Every row comes from one small tree of marks. The marks that hang from a mark follow it in brackets, in alphabetical order. Every link used is in the known rows. Which tree was each row made from?
Known rows
K{B{Z{A}} D Q}: -20.0,1.4,-18.5,-13.5,-8.1,-34.6,4.7,-50.1,11.2,5.0,5.3,-4.2,61.4,-5.8,12.3,9.1,26.6,45.4,36.2,3.0
B{Z}: -4.5,12.1,7.8,17.5,-16.2,-11.4,-0.6,2.2,1.6,-3.5,-12.3,12.0,7.4,20.9,23.8,36.2,-0.7,9.6,1.9,-0.5
B{K{D}}: -24.3,-11.3,9.3,-19.8,31.5,23.1,22.0,6.1,2.9,-6.1,-0.3,-13.2,-10.7,-10.4,12.1,-27.4,-6.4,-10.0,-7.9,2.7
D{B{K}}: -20.3,-5.9,14.4,-5.3,15.5,25.1,7.5,15.2,4.0,-10.6,1.7,-14.0,-6.9,4.6,12.8,-19.6,-19.1,-20.3,8.2,0.1
Z{A}: 1.7,-5.9,2.7,20.3,24.5,-25.8,4.2,-7.0,1.5,8.2,2.5,14.0,12.5,12.2,7.7,4.0,14.7,27.4,22.0,0.2
A{K{Q Z}}: 5.0,-12.9,-8.9,-16.4,25.0,23.2,-35.3,-19.2,-18.6,-8.3,-11.9,18.6,4.5,-13.0,-9.8,7.1,28.5,-9.9,-7.2,17.4
D{B{Z}}: -6.9,8.0,10.8,15.3,-38.6,-5.3,-3.6,5.6,6.7,-10.9,-8.0,-4.9,7.7,20.7,21.0,25.0,-13.1,-3.5,11.6,-11.0
K{D Q}: -7.4,-4.1,0.2,-23.6,15.1,1.2,2.7,-20.8,1.6,-2.9,-3.3,-0.8,14.8,-2.8,12.6,-1.0,12.9,21.1,8.1,5.3
D{B{A{K} Q Z}}: 26.3,34.8,-5.5,5.4,-66.0,8.3,-7.1,26.7,0.6,15.7,-3.3,10.8,-17.1,0.8,-29.4,25.6,-24.4,-20.9,-14.3,-9.3
D{B{K} Q}: -1.1,-16.9,19.9,4.8,-1.6,17.7,0.6,20.2,3.5,-22.3,6.6,-25.8,-33.3,5.2,19.3,-29.7,-42.4,-35.9,-11.1,-7.4
Z{A{K}}: 8.2,-17.8,-1.4,24.5,22.9,-3.9,-9.7,-6.2,-3.9,9.6,3.2,24.1,2.3,-9.1,-12.3,0.3,14.7,7.0,15.1,-4.7
B{A}: 9.8,18.2,1.5,-5.8,-0.5,-3.4,-2.4,4.7,-1.2,13.0,-10.1,24.6,-7.9,12.7,9.6,13.6,-4.1,9.9,-1.7,9.1
A{K{D}}: 2.4,-17.5,2.5,-8.5,6.1,22.0,-6.7,-5.0,-5.2,-5.1,-3.4,6.2,-15.0,-24.4,-6.9,-12.0,1.1,-13.9,-4.5,-8.0
B{Q Z}: 13.8,34.5,4.6,14.1,-29.2,-19.1,9.3,17.8,0.8,4.2,-3.7,5.7,0.4,23.0,-0.1,39.5,-10.1,10.4,-10.3,3.0
Z{A{K{B D Q}}}: -7.6,-19.5,-21.6,-23.1,22.0,-4.5,-11.8,-51.5,1.5,7.0,11.1,7.8,43.5,-34.9,-16.0,-20.2,27.1,23.8,36.4,3.4
Z{A{K{D}}}: 2.2,-26.2,-4.3,7.4,17.6,-0.7,1.0,-12.5,0.4,7.2,6.0,7.0,-3.1,-24.6,-15.2,-19.9,15.9,6.3,9.5,-13.8
D{B{A K Q Z}}: 0.4,41.7,2.3,-7.1,-40.7,8.7,21.3,38.3,9.1,13.9,-0.1,-8.3,-14.3,14.3,-10.6,8.7,-30.5,-15.8,-16.8,0.6
D{B}: 0.3,-1.5,11.3,2.3,-7.9,2.0,-6.8,3.7,2.4,-10.1,-1.9,-3.2,-0.8,13.5,12.9,0.9,-14.0,-4.8,17.2,-5.6
B{K{Q} Z}: -27.7,9.2,5.9,-1.7,13.2,12.8,8.6,-1.2,4.1,-0.8,-10.0,5.9,19.6,11.5,21.9,23.2,7.6,7.8,0.0,14.3

Write each row's tree
4.8,-15.4,-7.9,12.3,30.3,-3.0,-14.6,-21.7,-3.5,13.7,2.3,27.9,20.9,-10.5,-12.8,6.9,28.6,22.1,21.4,4.4
Z{A{K{Q}}}
-3.9,-20.1,-7.1,-9.2,24.4,-18.8,3.2,-17.0,-5.7,-3.2,1.3,-11.6,4.1,-5.5,2.2,-21.6,30.6,15.3,0.3,-2.5
K{D Z{A}}
-24.4,-1.0,5.0,23.8,16.6,-10.7,19.8,7.2,8.5,7.9,0.4,3.5,13.1,12.0,15.1,7.9,9.0,12.6,6.9,-0.9
B{K Z{A}}
13.6,25.4,-2.3,28.7,-17.6,-40.9,16.2,10.3,6.2,15.8,5.8,5.7,12.7,22.8,-8.5,31.7,4.8,30.1,5.2,-3.2
B{Q Z{A}}
-8.1,26.7,9.0,3.1,-27.0,9.3,20.0,31.8,8.5,-2.4,5.7,-20.4,-6.4,15.3,-4.0,7.9,-28.0,-18.1,-8.8,-3.2
D{B{K Q Z}}
0.9,14.8,-0.7,-20.4,31.0,14.3,8.3,22.2,-11.7,-4.3,2.3,-10.7,-18.2,4.4,-13.0,-12.6,-1.3,-19.2,-28.8,21.4
B{K{Z} Q}
-2.5,-24.9,-9.3,-34.6,-2.4,32.3,-26.4,-21.1,-11.0,-17.2,-4.5,-15.5,0.1,-28.1,-13.0,-23.2,16.3,-23.9,-2.5,-2.1
A{K{D{B} Q Z}}
18.8,-31.7,10.2,0.3,-32.2,20.3,-15.7,3.4,-2.0,-24.1,6.3,-23.4,-41.5,-23.3,-1.9,-34.2,-35.5,-40.8,-14.5,-28.0
A{K{D{B Q}}}
19.7,14.0,-6.3,33.6,-19.2,-19.2,2.4,10.9,-0.4,18.1,6.4,17.0,1.9,0.2,-29.4,27.8,6.5,10.1,-1.0,-8.5
B{Q Z{A{K}}}
22.7,50.1,-2.9,2.9,-42.4,-19.7,9.8,22.8,2.2,20.5,-8.1,17.0,-6.7,22.6,-6.0,40.7,-13.0,12.4,-18.3,6.5
B{A Q Z}
-1.6,-1.8,-13.2,-21.3,16.8,13.8,-29.2,-39.7,-6.1,-2.4,-1.4,24.1,35.2,-19.2,-6.4,5.6,10.4,4.9,26.4,18.8
A{K{B Q}}
-0.9,-10.2,-12.2,-5.2,37.0,-22.0,-13.9,-27.0,-8.3,3.1,-3.5,8.8,27.6,7.6,2.7,3.7,42.7,30.7,13.3,16.4
K{Q Z{A}}
-7.2,17.5,3.4,18.7,-16.5,-12.7,27.1,25.4,12.4,9.4,14.6,-18.5,5.8,13.9,-12.4,0.1,-12.9,1.6,6.3,-7.9
D{B{K Q Z{A}}}
-20.3,-14.6,-8.7,-13.0,60.1,0.7,1.5,-14.8,-6.4,3.2,0.2,-0.8,21.3,-0.6,2.5,-16.0,36.2,14.9,4.2,22.5
B{K{Q Z{A}}}
10.3,35.5,0.9,-18.3,12.6,9.8,21.6,32.2,0.3,21.4,1.2,9.0,-22.2,6.4,-15.4,-3.6,-19.4,-5.5,-22.9,16.9
B{A K Q}
-11.2,-11.5,13.9,3.0,-16.0,7.8,17.5,14.0,5.5,-18.8,-1.0,-27.4,-30.1,-3.3,27.1,-13.9,-29.0,-22.8,-31.8,-11.4
B{K{D{Q}} Z}
27.2,1.3,3.6,20.2,-71.5,7.2,-22.8,16.4,-1.2,-4.7,-7.7,3.3,-37.2,-2.0,0.9,12.6,-39.4,-36.2,-21.5,-19.6
D{B{A{K} Z} Q}
14.6,-31.9,-2.7,1.3,7.1,-26.8,-4.2,-11.9,-6.4,-15.8,5.6,-24.8,-21.7,-5.5,9.2,-31.7,5.5,0.7,-18.0,-10.6
K{D{Q} Z{A}}
-0.5,-23.7,-10.0,-3.9,25.0,1.2,-3.9,-27.3,-0.3,10.4,4.4,10.2,16.0,-25.2,-15.0,-12.0,28.8,21.5,16.6,-5.0
Z{A{K{D Q}}}
-1.4,-22.7,10.6,-7.6,3.5,19.5,-11.1,16.0,-6.8,-31.7,1.9,-33.8,-38.2,1.7,14.9,-37.3,-27.9,-46.7,-25.9,-0.2
D{B{K{Z}} Q}
